Each row comes from the steps of one walk. Every step used is in the known rows, and no mark comes twice. Write the walk behind each row, first mark first.
Known rows
R, E, K, A, H: [ 67.3 -14.1  21.8  33.1  22.0 -44.0   7.0  32.5  15.8  22.3 -26.5 -10.0
  -3.9  16.9  -8.9  34.3 -16.2 -29.6]
R, E, K: [  5.2  -4.0  -2.9  30.9  24.7 -34.0   5.3  31.7   0.8  -6.6  18.9 -14.2
  -2.5   6.7 -17.9  22.0   8.3 -17.2]
J, R, E, K: [  5.3  -4.6  -3.3  31.2  19.9 -39.4  -2.7  32.8  -2.1   0.6   8.5 -32.2
 -12.3   3.4  -9.6  29.7   3.6 -13.4]
A, H: [ 81.8 -25.6  14.0  13.3  21.9 -20.2  12.3  14.9   5.2   2.7  -9.4  14.9
  -6.2  17.7   7.5  21.8 -11.6 -18.8]
K, J, R: [ 37.2 -32.2 -25.7  -3.9  17.2 -27.6  -8.5  28.0  -0.2  -5.3  -3.7 -17.4
 -16.3   1.7   4.5 -17.6 -12.6   4.6]
J, H, E, R, A, K: [ 17.3 -22.0  -0.7  28.9  26.9 -27.1  17.1  -3.3  18.9  13.6 -72.2  46.1
 -16.7   6.2  45.7  15.7 -11.5 -29.8]
A, K, J, H: [ 14.7 -18.8 -14.4   1.5   7.1 -38.4  19.6  10.6   4.8  -6.1 -20.7  14.2
   5.9  18.0  -4.1 -29.4  -7.5  -9.4]
H, E: [ 25.3 -39.1 -22.4  31.8  18.8 -26.7   9.8  -7.8  16.1   5.6 -15.9  31.2
   2.9 -13.2   0.7  15.5 -20.0 -22.7]
E, R, A: [  5.2 -41.3 -23.1   5.4  46.6  -4.4   2.0  20.0   8.6   2.9 -20.1  32.9
 -43.1   9.4  31.2   2.6  -2.1  -9.8]
K, J, R, A, H, E: [ 57.6 -21.6   2.3  16.9   7.2 -14.6  12.0 -20.1  21.4  -6.3 -44.3  20.8
  10.3   8.1  52.6  19.2 -33.1 -39.6]
H, E, K, A: [ 24.6 -29.3 -30.5  47.1  26.2 -51.9   1.8  19.6  24.2  31.0 -35.2   2.6
  -3.4  -8.7 -16.2  24.0 -25.7 -17.8]
J, R, A, H: [ 65.9 -26.4  16.0  10.0  15.0 -11.6  15.7   4.4   6.1   3.5 -33.7   5.6
 -19.4  19.0  51.5  35.8 -20.5 -28.1]
E, R: [ 24.6 -39.6 -26.1   8.6  56.5 -19.3 -17.5  36.4   8.7   9.1  -4.4  24.6
 -44.7   3.8 -10.3  -6.9   5.8   8.2]
R, A, K, J, H: [  3.6 -18.8 -12.3  -0.6   5.3 -30.4  26.2   3.6   5.9  -7.9 -29.7  18.8
   3.5  21.1  19.1 -26.5 -10.4 -17.2]
J, H: [-13.1 -40.3 -23.6   9.6  15.2 -35.0  22.3   8.1   2.0   4.8  -3.5  11.3
 -15.4  10.5 -17.6  -3.5  -6.7  -5.4]
K, A: [ 31.2 -56.6 -22.5  23.8  30.3 -43.7   5.4  40.0  12.3  36.3 -25.5   3.8
 -23.2  -7.6 -26.3   5.5 -22.3  -6.8]
A, H, J, R, E, K: [ 33.4   9.8  14.2  21.7  14.3 -37.2  -3.3  23.3   5.0  -3.5  -0.6 -31.7
   6.7  17.2   2.4  10.4   4.1 -15.4]
A, H, E, K, J, R: [ 60.6  -1.9 -14.3  14.0  10.7 -32.2 -11.0   7.4  11.1 -10.3 -17.9 -18.2
   3.8  11.3  22.7   5.6 -19.1 -12.5]
K, A, H, E: [ 68.0 -36.5   2.3  37.1  17.3 -36.3  10.4  -4.0  28.1  26.1 -48.7  24.9
   6.4  -2.3   5.4  31.8 -37.2 -36.6]
K, J, H, E, R, A: [-16.3 -34.5 -30.6   3.8  32.8  -9.0   2.6  -4.8  21.0  -7.2 -36.1  39.1
 -20.1  13.5  37.0 -16.2 -12.5 -20.1]

Which walk is each row?
[ 67.2  -2.8   8.5   5.9  11.4 -13.9   7.9   7.1   8.5 -12.5 -25.0  -6.2
  -5.5  28.2  53.7  20.6 -15.7 -27.1]	E, K, J, R, A, H
[ 21.4 -38.6 -28.9  23.4  50.5 -19.7 -16.0  12.5  20.8  10.7 -20.9  38.3
 -28.9  -5.7  -1.6   3.4  -5.3  -6.0]	H, E, R
[ 71.2  -8.3   1.8  10.7  22.3 -36.9   2.7  14.8  22.9  14.5 -24.5  -0.5
  18.2  23.1  -0.2 -28.9 -10.0  -9.6]	E, K, A, H, J
[ -6.2  -4.8 -31.8  40.5  14.8 -40.2  12.9 -11.2  14.1  -2.7 -10.4  10.6
   9.2   5.1  -1.6  23.6 -10.3 -20.2]	J, H, E, K
[ 11.6 -20.9  -9.1  28.3  23.2 -57.7  -5.4  40.6  14.7  31.2 -24.6 -32.9
  -5.6   0.0 -22.9  -2.9 -11.1  -8.1]	H, J, R, E, K, A
[ 10.1 -33.3 -16.2  -1.6  16.0 -13.1  11.2   2.7   5.9   1.1 -29.0   1.2
 -13.8   7.3  45.2 -15.9 -12.2  -7.9]	H, J, R, A
[ -7.4 -38.6 -31.7  21.8  41.9 -27.5  -8.8   2.6  20.8  11.9 -28.2  35.8
 -27.4   1.8  -5.5  -0.9  -7.9  -6.5]	J, H, E, R
[ 31.8 -29.9 -19.2  -0.4  17.8 -31.5  -5.1  14.5   4.3   8.1 -13.1 -14.7
  -8.9   1.7   6.0 -28.0  -7.6   9.5]	H, J, R
[ 13.0 -36.5 -21.8  -5.3  15.1 -10.7   7.8  13.8   2.4  -8.1 -21.5  -0.9
 -20.2   8.2  44.9  -7.1 -16.1 -13.0]	K, J, R, A
[ 66.1 -19.2   3.0   0.1  14.7 -28.1  -3.8   9.5   7.6   5.8 -23.0 -14.0
  -3.3  12.5  16.8 -17.8 -11.2  -0.1]	A, H, J, R
[ 56.0   4.1  -7.4  42.5  18.8 -30.8   5.7  -6.4  18.1  -2.9 -12.5  13.0
  13.4   9.4  14.1  40.0 -12.9 -28.3]	A, H, E, K
[-22.8  -6.6 -19.8   3.8   9.4 -37.1  12.6  17.5   3.1 -17.7  12.7 -10.7
   7.7  24.4 -21.3 -24.5   0.9 -11.3]	R, E, K, J, H
[ 59.3 -15.9   9.0  -6.3  17.2  -9.7  16.3  -3.4  14.8  -6.2 -18.6  20.8
  15.4  28.3  35.7 -32.0  -6.4 -17.6]	R, A, H, J
[ 27.6 -20.1  18.3  10.0  10.8 -37.5  -1.0  37.1  -1.5  -1.2 -16.1 -21.7
  -4.9   0.0  -2.7  -3.6  -5.1 -17.3]	A, K, J, R, E
[  1.4 -18.6 -17.7  -3.1  20.5 -28.0  13.7  10.2  10.1  -6.0 -35.5  24.2
 -10.8  23.6  18.1 -32.6  -5.1 -10.7]	E, R, A, K, J, H
[ 58.4   6.7 -16.8  14.5  15.0 -24.1  -0.4   2.4  17.1 -24.8   0.5   6.9
  24.9  19.6  10.7  -9.3 -12.2 -21.4]	A, H, E, K, J
[ 21.3  -5.6 -27.4  43.0  21.8 -33.1   4.6  -0.8  13.9  -1.8  -5.2  11.5
   8.3  -1.0   1.7  27.6  -9.5 -18.4]	H, E, K
[ 27.0 -31.1 -27.1  35.4  30.6 -50.5   1.9  39.2  13.2  30.6 -18.9  -7.8
 -15.1  -0.9 -23.7  16.2 -15.7  -6.9]	E, K, A
[ 52.6 -27.9   6.1  28.6   9.4 -17.5  14.1 -21.8  21.1   5.5 -48.7  24.2
   1.8   3.9  51.8  41.0 -31.5 -41.2]	J, R, A, H, E
[ 66.0 -13.8  -5.1   3.2  17.5 -27.7   6.1  25.5   5.6 -10.5 -17.2  17.8
   7.7   9.6   6.1 -28.8  -6.7  -9.7]	A, K, J
